Each row comes from the steps of one path. Every step used is in the known rows, and no mark comes twice. Write the path behind each row, first mark first.
Known rows:
Y, W, E: -19.8 3.1 6.8 -2.8 9.9 37.1 5.3 -39.2 -19.0 -11.6 28.5 -33.4 4.7 25.4
 -28.1 -10.6 -11.5 -0.2 -35.1 -18.8 -10.2 20.4 10.5
W, E: 5.1 -0.3 4.4 7.9 5.9 12.5 12.0 -31.1 -7.5 -11.9 13.2 -3.4 -9.2 8.3 -42.4
 -3.7 -14.1 -9.6 -12.3 -0.6 -6.2 -13.7 -2.3
C, T, E: -12.0 -31.9 5.0 31.9 -35.4 -16.7 2.3 -14.3 14.9 -8.3 -12.0 23.9 12.7
 -21.1 -12.0 8.3 38.0 16.4 25.6 3.7 23.3 9.4 5.5
Y, W, C, T: -24.8 -0.2 7.4 11.4 0.3 47.8 10.5 6.5 -1.4 -7.2 35.5 -43.2 32.6 2.4 2.3
 17.3 27.6 1.1 8.9 -23.4 -4.7 12.1 10.7
T, C: -7.4 -9.8 8.4 31.5 -28.7 -15.4 -15.1 -4.7 8.9 -1.5 4.6 10.4 -6.9 -7.2
 10.7 12.8 27.2 2.1 12.5 -15.0 16.2 -13.7 5.2
C, T, Y, K, E: -46.1 -18.6 49.2 30.9 -50.5 -4.1 -11.6 -24.9 44.4 -9.5 -27.9 -24.3 22.3
 0.0 -0.4 20.0 -0.7 29.1 -9.4 4.8 48.5 7.9 -24.9
Y, W, E, T: -26.3 -9.2 8.2 4.3 -15.0 53.3 -26.2 -33.8 -13.9 -36.3 46.5 -20.8 4.2
 25.8 -45.9 0.2 14.9 -12.5 -6.8 -0.4 -27.7 -4.8 7.3
Y, K: -28.5 -0.8 -1.0 18.2 -18.5 -4.4 12.0 -16.6 23.8 -4.1 -8.9 -33.1 0.7 2.2
 9.4 5.9 -29.9 5.8 -21.5 -11.6 1.5 6.1 0.5
E, W: -2.2 -4.0 15.1 8.6 11.2 2.1 -15.6 2.3 11.1 18.2 0.1 10.6 -4.3 5.0 -11.8
 10.9 -14.7 -8.2 3.8 -5.2 -20.9 10.7 14.2
T, Y, W, E: -9.9 6.6 22.5 8.0 -10.5 37.7 3.3 -34.4 -26.5 -1.5 25.7 -25.2 24.6 59.1
 -42.3 -4.6 11.3 14.2 -34.1 -15.2 -6.0 28.5 -17.4
K, Y, W, C, T: -23.9 -23.9 -2.8 16.6 8.1 72.7 24.8 18.6 -21.6 12.7 44.1 -59.4 33.6 -8.8
 26.3 15.4 35.3 2.1 40.7 -26.2 -5.5 -1.9 -8.5
W, Y, K, C, T, E: -49.8 -19.2 3.9 57.4 -52.0 -2.0 31.7 -11.5 35.1 -22.2 12.2 12.6 16.1
 -26.2 -2.6 26.9 5.8 24.0 -3.1 23.3 12.6 3.7 -36.7
E, W, C, K: 7.8 -11.4 13.1 11.0 29.9 -12.4 28.5 19.0 12.0 8.2 -8.5 -0.8 29.1 22.5
 -9.5 18.6 -6.0 -2.2 16.0 -17.9 -15.6 -2.8 11.2
W, Y: -0.5 4.9 -12.2 -3.6 -0.6 17.9 10.5 12.7 -12.3 -7.7 15.8 14.9 13.3 3.1
 -33.5 -1.0 -0.3 -10.0 5.9 0.0 -23.9 10.9 -25.0
T, E, W, Y: -10.9 -13.1 -5.1 19.8 -2.3 5.8 11.0 1.1 -8.2 14.3 13.3 47.2 0.4 17.6
 -40.9 10.1 12.5 -3.8 1.2 11.6 -41.1 21.4 -9.7
K, E, W, C, T: -26.5 -8.1 46.4 17.0 12.8 30.3 -2.1 3.6 21.3 12.3 9.1 -5.0 -6.8 -14.9
 -0.9 37.1 1.0 -4.8 17.0 15.3 -9.8 -25.0 11.7
W, Y, K, E: -51.1 1.7 9.9 -0.7 -11.4 16.2 11.0 -22.6 15.5 -15.1 -0.3 -17.1 -1.7 -4.0
 0.5 1.6 -37.7 2.3 -32.8 14.6 -0.5 6.5 -25.7
C, K: 5.5 -18.9 0.9 -5.3 -3.6 -41.0 15.2 5.6 17.2 -13.3 -28.7 6.0 37.3 0.2
 -7.8 -9.4 -0.9 14.4 13.2 -18.1 29.5 21.4 5.4
E, T, Y, K, C: -30.3 4.7 37.5 44.8 -61.4 11.4 -17.3 0.5 34.6 -25.1 20.3 -8.3 14.9 26.7
 16.4 37.6 12.8 20.1 -7.8 37.6 1.2 -33.1 -50.1
Y, W, C: -20.3 12.8 -3.7 -2.4 23.5 49.4 21.2 2.8 -22.4 4.3 39.7 -47.9 13.0 29.4
 27.2 7.9 12.9 1.5 -23.3 -12.2 -25.8 2.4 4.3
E, T, Y: 4.9 -1.9 22.4 17.4 -43.5 16.7 -33.7 8.7 -1.4 -17.0 12.5 19.6 22.8 33.1
 -27.6 15.4 45.0 1.6 21.4 16.6 -11.7 -14.4 -37.8
T, C, W, E: -16.2 -15.1 18.2 15.9 6.0 -16.1 22.5 -38.4 10.7 -6.5 -9.0 20.9 1.3 7.3
 -17.0 14.5 25.4 -8.9 18.8 -9.2 -8.6 23.1 24.9
T, C, W, Y, K, E: -79.2 -11.6 29.7 6.6 -12.4 -6.3 25.0 -27.1 40.5 -11.8 -20.8 5.8 7.7 -6.5
 19.2 23.7 -1.3 5.0 -0.8 7.3 -6.1 39.7 -3.3
W, E, T, C, K: -2.7 -36.0 15.0 37.8 -47.7 -27.8 -23.6 -28.9 23.9 -50.8 2.5 28.4 22.6
 1.0 -55.7 8.6 36.6 -4.5 38.9 -16.7 18.6 -29.7 8.4

Which path is each row?
0.7 10.0 10.7 16.1 30.6 25.5 18.4 13.9 -2.0 24.8 22.0 -8.3 -8.2 23.6
 -2.3 26.3 -4.6 -14.0 3.5 0.2 -45.0 -20.8 8.8
E, W, C
-25.0 0.0 24.1 -12.5 23.4 -10.5 29.1 10.5 20.7 0.2 -5.8 17.3 10.7 -3.5
 46.6 20.0 9.6 11.3 13.8 36.6 -3.8 29.6 7.0
K, C, W
-19.4 -30.3 4.8 36.4 -23.0 2.5 3.0 0.1 14.1 2.9 3.7 50.4 19.9 -11.0
 -55.9 17.8 25.3 -3.8 34.0 -1.7 -21.0 27.2 -9.6
C, T, E, W, Y
-27.6 -3.8 26.6 -13.8 11.9 25.0 -13.5 1.0 -1.3 8.8 10.9 23.0 -9.1 2.5
 -24.8 12.8 -20.3 -8.8 -4.2 20.6 -26.0 8.2 -11.2
K, E, W, Y
-20.7 6.2 35.4 -0.6 34.9 34.1 9.2 -1.2 1.7 20.0 15.8 -13.0 -27.1 14.0
 19.5 26.6 -16.0 -6.3 -12.7 27.9 -26.0 -32.6 10.1
K, E, W, C
-54.2 -9.3 43.5 36.8 1.5 21.5 9.5 -14.2 49.1 6.3 -0.4 -38.2 -6.8 -12.0
 10.4 40.6 -28.0 -0.6 -3.8 2.7 -4.7 -16.8 10.2
Y, K, E, W, C, T
-52.2 -26.5 42.9 -0.8 -21.1 -4.8 -29.4 -19.0 30.9 -22.5 -13.5 32.3 -10.2
 -10.3 28.7 33.6 55.7 -5.4 38.1 32.7 0.7 -0.1 25.0
K, E, T, C, W
-27.0 -32.2 -0.3 9.4 -7.6 73.6 -12.2 -21.2 -33.1 -19.8 59.7 -33.8 7.7
 11.6 -23.2 -0.1 23.8 -16.9 22.5 -6.7 -26.1 -19.1 -10.1
K, Y, W, E, T
6.2 -8.0 28.5 26.9 -37.6 -2.1 -12.4 8.4 18.3 -2.9 -9.0 12.2 41.7 7.5
 -33.1 18.2 36.6 14.2 27.5 -11.3 29.1 13.0 -25.5
C, T, Y
-3.2 -10.5 8.8 15.9 -14.7 24.3 -17.6 -28.0 -2.6 -37.5 28.1 9.9 -10.1 8.3
 -60.4 8.8 4.9 -21.5 13.8 15.5 -24.9 -39.0 -1.5
W, E, T
-81.7 -27.4 44.1 15.3 -37.9 -10.4 -17.6 -35.4 58.3 -29.0 -18.0 2.7 -6.9
 -8.9 38.3 38.7 26.7 -1.0 16.0 22.2 0.4 3.9 23.3
Y, K, E, T, C, W
-21.3 -2.7 49.1 36.2 -36.4 33.8 -4.4 -21.2 2.6 -18.6 40.7 -19.4 38.4
 23.1 -24.9 18.7 24.2 27.0 -12.0 3.4 29.7 11.2 -31.0
K, C, T, Y, W, E
-8.2 -35.3 9.1 28.4 -52.4 -39.4 -34.9 3.7 34.2 -40.3 -9.7 31.3 30.0 -9.1
 -13.2 14.5 54.0 5.9 46.1 -16.4 22.4 -16.6 8.7
E, T, C, K
-15.4 -4.4 63.2 30.2 -5.6 34.2 -4.4 5.4 18.0 18.8 1.1 1.7 14.3 20.4 -9.8
 44.8 22.0 9.4 19.6 19.8 2.6 -20.6 -21.0
K, E, W, C, T, Y
-5.5 -4.6 2.2 36.9 18.0 18.7 31.0 -3.2 -11.6 30.9 13.7 14.4 -13.5 31.0
 4.5 22.5 19.0 -3.2 -6.8 17.3 -45.0 -16.8 7.8
T, E, W, C
-52.2 -19.1 66.3 39.5 -37.0 2.3 -27.3 -22.3 54.6 9.5 -25.6 -14.0 19.7
 8.3 -12.1 36.2 -15.9 19.3 -3.4 -1.1 28.1 17.0 -13.2
C, T, Y, K, E, W
-64.0 -23.4 32.1 37.7 -63.5 4.3 -45.2 -32.6 42.8 -35.4 6.2 -11.9 -25.6
 -14.3 24.5 29.0 18.7 5.3 -2.8 16.8 18.2 -42.7 1.3
Y, K, E, T, C
-45.2 2.6 28.3 14.1 14.5 -4.5 53.3 -37.9 35.0 -12.5 -0.8 -23.0 -1.5 5.8
 16.4 21.4 -40.1 5.0 -18.2 22.4 -11.7 18.9 2.9
Y, K, C, W, E
-25.4 -13.6 15.8 7.2 -2.0 -27.3 11.1 -7.2 24.3 4.2 -20.7 22.4 13.6 -3.6
 21.8 21.3 39.5 -0.5 28.9 -8.8 0.0 34.4 26.8
T, C, W
0.3 -26.7 4.4 26.4 15.8 -24.1 43.2 5.3 9.4 14.9 -10.2 23.1 20.3 24.8
 -1.0 13.9 17.5 12.2 13.3 0.7 -18.1 -2.3 10.8
T, E, W, C, K
-9.2 -16.1 14.3 44.9 -45.4 7.4 -33.1 -34.1 10.1 -39.9 30.1 23.0 -15.5
 0.2 -46.7 18.8 38.1 -18.5 24.2 0.8 -10.8 -51.3 2.6
W, E, T, C
-26.9 -38.7 44.5 14.6 -15.8 -43.8 -26.8 -9.3 39.3 2.7 -32.6 25.2 6.1
 -8.1 11.7 14.9 7.0 13.2 10.7 -8.4 42.2 4.7 26.3
T, C, K, E, W
-23.1 -9.3 25.7 44.3 -52.0 -9.9 -2.0 -10.5 42.8 -6.0 -23.3 -20.9 41.2
 8.8 -20.7 22.4 8.4 19.8 6.9 -24.1 29.8 19.8 -27.6
C, T, Y, K
-75.6 -12.5 23.8 -15.4 -7.6 21.3 5.7 -20.8 36.1 -35.9 -5.0 5.3 12.9 1.2
 -10.0 23.0 -3.4 -13.0 10.2 36.5 -38.6 27.7 -9.0
C, W, Y, K, E, T
